Every row comes from one small tree of marks. The marks that hang from a mark follow it in brackets, in the order of their numbers. Every link used is in the known rows. Which tree was each row made from?
Known rows
J_563(J_489(J_850) J_702(J_100)): [-1.74 -0.20  0.14  0.89 -1.05 -0.68  0.52  0.48 -0.24  1.00  1.19 -2.01
 -0.73 -0.49 -0.02 -0.27  0.62  0.44 -0.31 -0.17 -1.86 -0.86]
J_702(J_100 J_563): [-0.05  0.28 -0.47  1.11 -0.11 -0.28  0.90  0.37  0.06  0.87  1.11 -1.13
 -0.94 -0.16 -0.53 -0.38  1.94  0.70 -0.46 -0.25 -1.40  0.19]
J_364(J_489(J_850(J_70 J_927(J_539(J_100))))): [ 0.86 -0.07  0.43 -1.12 -1.08 -0.58  0.11 -0.30 -0.53 -0.64  0.56 -0.05
  0.74 -1.66  0.04  0.37 -2.77 -0.52  0.54  0.11  0.70 -0.11]
J_702(J_100(J_539(J_927)) J_563(J_489)): [-0.51  0.05 -1.34  2.23 -1.06  0.61  1.09  0.29 -0.61  0.02  1.07 -1.30
 -0.79 -0.24 -0.25 -0.15  0.29  1.08 -0.61 -0.19 -2.10 -0.15]
J_850(J_70 J_489(J_364) J_927): [ 0.23  0.66  1.47 -2.64  0.15 -0.22 -0.32 -0.65 -0.11 -1.96 -0.14  1.41
  0.45 -0.46  0.28  0.16 -5.35  0.27  0.32 -0.03  1.83  0.04]
J_563(J_489(J_364 J_850) J_702): [-2.47 -0.61  0.86  0.20 -1.37 -1.04  0.79  0.10 -0.67  0.02  0.82 -1.95
 -0.46 -1.06  0.34 -0.33 -2.15  0.30 -0.37 -0.01 -1.70 -1.31]
J_702(J_100(J_539) J_563(J_489(J_364))): [-0.92 -0.20 -0.98  1.96 -1.07  0.27  1.63  0.52 -0.49  0.31  1.10 -2.07
 -0.95 -1.07 -0.21 -0.47 -0.07  1.27 -0.98 -0.20 -2.21 -0.30]
J_850(J_70 J_927(J_539(J_100))): [ 2.30  0.76  0.74 -0.98 -0.02 -0.38 -0.59 -1.58 -0.20 -0.59  0.30  1.54
  0.52  0.25 -0.40  0.91 -3.06 -0.28  0.83  0.07  1.53  0.77]
J_539(J_100(J_702(J_563(J_489))) J_927(J_850(J_70))): [ 0.24  0.71  0.43  1.21 -1.29  0.13 -0.37 -0.93 -0.69 -0.59  1.49  1.71
 -0.45  2.34 -0.08  0.80 -1.15  0.00  0.44 -0.34 -0.43  0.04]
J_489(J_364 J_850(J_927(J_539(J_100(J_702))))): [ 1.19 -0.04  1.22 -0.88 -1.44 -0.36  0.95 -1.17 -0.78  0.14  0.15 -0.85
  0.73 -2.07  0.23  0.67 -4.00 -0.95  0.62 -0.03 -0.66 -0.37]
J_100(J_539 J_702): [ 0.66 -0.06 -0.98  1.94 -2.42  3.13  0.48  0.08 -0.29  0.85  0.00 -1.45
 -0.39  0.13 -0.34 -0.08  0.84  0.16  0.14 -0.11 -1.33  0.13]
J_70(J_850(J_489(J_364) J_927(J_539(J_100(J_702))))): [ 0.93  0.36  1.03 -2.00 -1.16  0.63 -0.12 -0.76 -0.14 -0.76  0.09 -0.41
  0.39 -0.24  0.29  0.54 -5.07 -0.15  0.76  0.02  0.66  0.38]
J_850(J_70 J_489(J_364) J_927(J_539(J_100(J_702(J_563))))): [ 1.01  0.63  1.80 -2.02 -1.30  0.15 -0.11 -1.01 -0.54 -2.19  0.43  0.72
  0.62  0.11  0.21  0.49 -5.12  0.60  0.56 -0.07  1.19  0.16]
J_539(J_100 J_927): [ 0.77  0.32 -0.13  0.58 -1.09 -0.18 -0.68 -0.72 -0.40 -0.61  0.92  1.10
  0.46  1.35 -0.04  0.98  0.75  0.28  0.50 -0.25 -0.02 -0.33]
J_850(J_70 J_489(J_364) J_927(J_539(J_100(J_702)))): [ 1.17  0.62  1.89 -2.19 -1.23  0.27 -0.31 -1.04 -0.44 -2.14  0.27  0.86
  0.83  0.14  0.27  0.64 -5.18  0.47  0.62 -0.09  1.47  0.13]
J_70(J_850): [ 0.52  0.23 -0.08 -0.86  0.61 -0.05 -0.09 -0.22  0.21  0.60 -0.02 -0.22
 -0.32  0.02 -0.10  0.12 -1.98 -0.82  0.17  0.07  0.44  0.66]
J_927(J_539): [ 1.02 -0.20  0.65  0.03 -0.69  0.31  0.23 -0.54 -0.53 -0.99 -0.20 -0.52
  0.77  0.26  0.23  0.52 -1.66 -0.20  0.22  0.17 -0.17  0.22]
J_70(J_850(J_489 J_927(J_539))): [ 1.16  0.40  0.67 -2.16 -0.12  0.47 -0.37 -0.67 -0.07 -0.92 -0.40  0.07
  0.52 -0.17  0.38  0.48 -4.91 -0.49  0.83  0.18  1.06  0.68]
J_364(J_489(J_850(J_70 J_927(J_539)))): [ 0.66 -0.10  0.48 -1.26 -0.82 -0.40  0.22 -0.28 -0.55 -0.82  0.27 -0.09
  0.71 -1.84  0.07  0.25 -3.55 -0.69  0.49  0.18  0.66 -0.06]
J_702(J_563(J_489(J_850(J_70 J_927(J_539(J_100)))))): [-0.14  0.02 -0.04  0.18 -0.47 -1.23  0.57 -0.40 -0.84 -0.35  0.78 -0.29
 -0.39 -0.73  0.04 -0.11 -1.72  0.22  0.02  0.05 -0.82  0.03]
J_364(J_489(J_850)): [-0.33 -0.46  0.09 -0.67 -1.00 -0.35  0.44  0.49 -0.44 -0.44  0.32 -0.82
  0.48 -1.85  0.24 -0.12 -1.49 -0.43  0.14  0.11 -0.05 -0.46]
J_100(J_539(J_927(J_850(J_70 J_489(J_364)))) J_702): [ 0.56  0.29 -0.04  1.47 -2.09  3.14  0.41 -0.47 -0.74 -0.73 -0.02  0.00
 -0.03  1.12  0.15  0.46 -2.57 -0.39  0.22 -0.16 -0.84  0.02]

Which tree is each row?
[ 0.28  0.24 -0.48  1.66 -0.76  1.00  1.30  0.09 -0.55 -0.22  0.76 -0.95
 -0.45  0.14  0.01  0.01 -0.33  0.41 -0.46 -0.23 -1.65 -0.02]
J_702(J_100(J_539(J_927(J_850(J_489(J_364))))) J_563)
[ 0.32  0.36  0.73 -2.36  0.01  0.13 -0.12 -0.50  0.07 -0.71 -0.23  0.02
  0.18 -0.69  0.34  0.22 -5.23 -0.31  0.53  0.07  1.00  0.31]
J_70(J_850(J_489(J_364) J_927))
[-0.23  0.44  1.73 -1.13  1.16 -0.38  0.21 -0.16 -0.24 -1.38 -0.21  1.68
  0.15  1.08  0.88  0.15 -4.27 -0.86 -0.22 -0.04  1.22  0.20]
J_927(J_850(J_70 J_489(J_364)))
[ 0.82 -0.12  0.84  0.42 -1.87 -0.14  0.52 -0.58 -0.87 -0.52  0.86 -0.95
  0.30  0.22  0.05  0.51 -1.39  0.11  0.13 -0.08 -0.83  0.02]
J_927(J_539(J_100(J_702(J_563(J_489(J_364 J_850(J_70)))))))
[ 1.40  0.21  1.43 -1.58  0.13 -1.02  0.86 -1.34 -0.77 -0.31 -0.14  0.11
  0.72 -2.01  0.18  0.63 -5.46 -1.51  0.37  0.06  0.31  0.03]
J_489(J_364 J_850(J_70 J_927(J_539)))
[ 0.72  0.86  0.93 -2.35  0.48  0.10 -0.82 -0.50  0.06 -1.56 -0.25  1.82
  0.38  0.14  0.19  0.17 -3.71  0.15  0.59  0.00  2.06  0.39]
J_850(J_70 J_489 J_927)
[-0.47  0.11  0.47  0.37 -1.91  0.60  0.72 -0.45 -0.67 -0.16  0.79 -0.96
 -0.73 -0.48 -0.32 -0.24 -2.53  0.30  0.16 -0.11 -1.37 -0.02]
J_100(J_702(J_563(J_489(J_364 J_850(J_70 J_927(J_539))))))
[-1.87 -0.36  0.03  0.40 -0.57 -1.00  0.97  0.13 -0.64 -0.81  0.74 -0.85
 -0.75 -0.78  0.11 -0.60 -1.95  0.98 -0.61  0.01 -1.28 -0.48]
J_702(J_563(J_489(J_364)))
[ 1.20  0.57  1.85 -2.40 -0.71 -0.25 -0.31 -1.04 -0.45 -2.33  0.13  1.09
  1.03 -0.01  0.41  0.70 -5.37  0.37  0.55 -0.02  1.74  0.12]
J_850(J_70 J_489(J_364) J_927(J_539(J_100)))
[ 1.60  0.45  1.93 -0.60  0.19 -0.24 -0.17 -0.64 -0.62 -1.75  0.10  1.48
  0.92  2.15  0.98  0.92 -3.18 -0.79  0.28  0.02  1.24  0.60]
J_927(J_539(J_100) J_850(J_70 J_489))
[ 0.82  0.82  0.49  1.17 -1.17  0.34 -0.39 -1.04 -0.59 -0.37  1.39  1.77
 -0.38  2.47 -0.17  0.87 -0.58 -0.29  0.56 -0.35 -0.27  0.18]
J_539(J_100(J_702(J_563)) J_927(J_850(J_70)))
[ 1.81  0.15  0.46 -0.83 -0.17 -0.29  0.32 -0.98 -0.61  0.27 -0.42 -0.07
  0.81 -1.57  0.25  0.62 -2.62 -1.37  0.88  0.15 -0.09  0.19]
J_489(J_850(J_927(J_539)))
[ 1.60  0.24  1.38 -1.41 -0.11 -1.20  0.75 -1.36 -0.76 -0.13  0.14  0.12
  0.75 -1.82  0.14  0.75 -4.73 -1.36  0.41 -0.01  0.34 -0.01]
J_489(J_364 J_850(J_70 J_927(J_539(J_100))))
[ 1.62  0.58  0.34 -1.18  0.87 -0.73  0.02 -0.88 -0.29  0.66 -0.23  0.92
  0.25 -1.31 -0.09  0.39 -2.31 -1.58  0.65  0.03  0.71  0.45]
J_489(J_850(J_70 J_927))
[-0.14  0.08 -0.81  1.39 -0.65 -0.10  1.63  0.10 -0.64  0.65  0.99 -1.62
 -0.82 -1.69 -0.24 -0.28 -1.20  0.49 -0.66 -0.19 -1.85 -0.08]
J_702(J_100(J_539) J_563(J_489(J_364 J_850(J_70 J_927))))
[ 0.79  0.14 -0.12  0.86 -0.45  1.66  0.39 -0.53 -0.79 -1.27 -0.43  0.69
  0.53  0.69  0.55  0.59 -3.09 -0.66  0.00  0.03 -0.02 -0.01]
J_100(J_539(J_927(J_850(J_70 J_489(J_364)))))
[-0.40  0.17  0.18  0.45 -0.33 -1.17  1.39 -0.12 -0.58  0.11  1.22 -1.23
 -0.65 -1.38 -0.20 -0.16 -2.02  0.50 -0.52 -0.19 -1.55 -0.07]
J_702(J_100 J_563(J_489(J_364 J_850(J_70 J_927(J_539)))))
[ 0.44  0.06  1.63 -2.13 -1.32  0.44  0.11 -0.81 -0.56 -2.51 -0.44 -0.03
  1.24 -0.84  0.77  0.48 -5.76  0.58  0.65  0.13  0.67 -0.33]
J_850(J_489(J_364) J_927(J_539))
[-0.14  0.04 -1.30  2.08 -0.89  0.37  1.29  0.26 -0.80  0.34  0.96 -1.50
 -0.64 -0.82 -0.11 -0.09  0.23  0.43 -0.49 -0.20 -2.30 -0.16]
J_702(J_100(J_539(J_927)) J_563(J_489(J_850)))
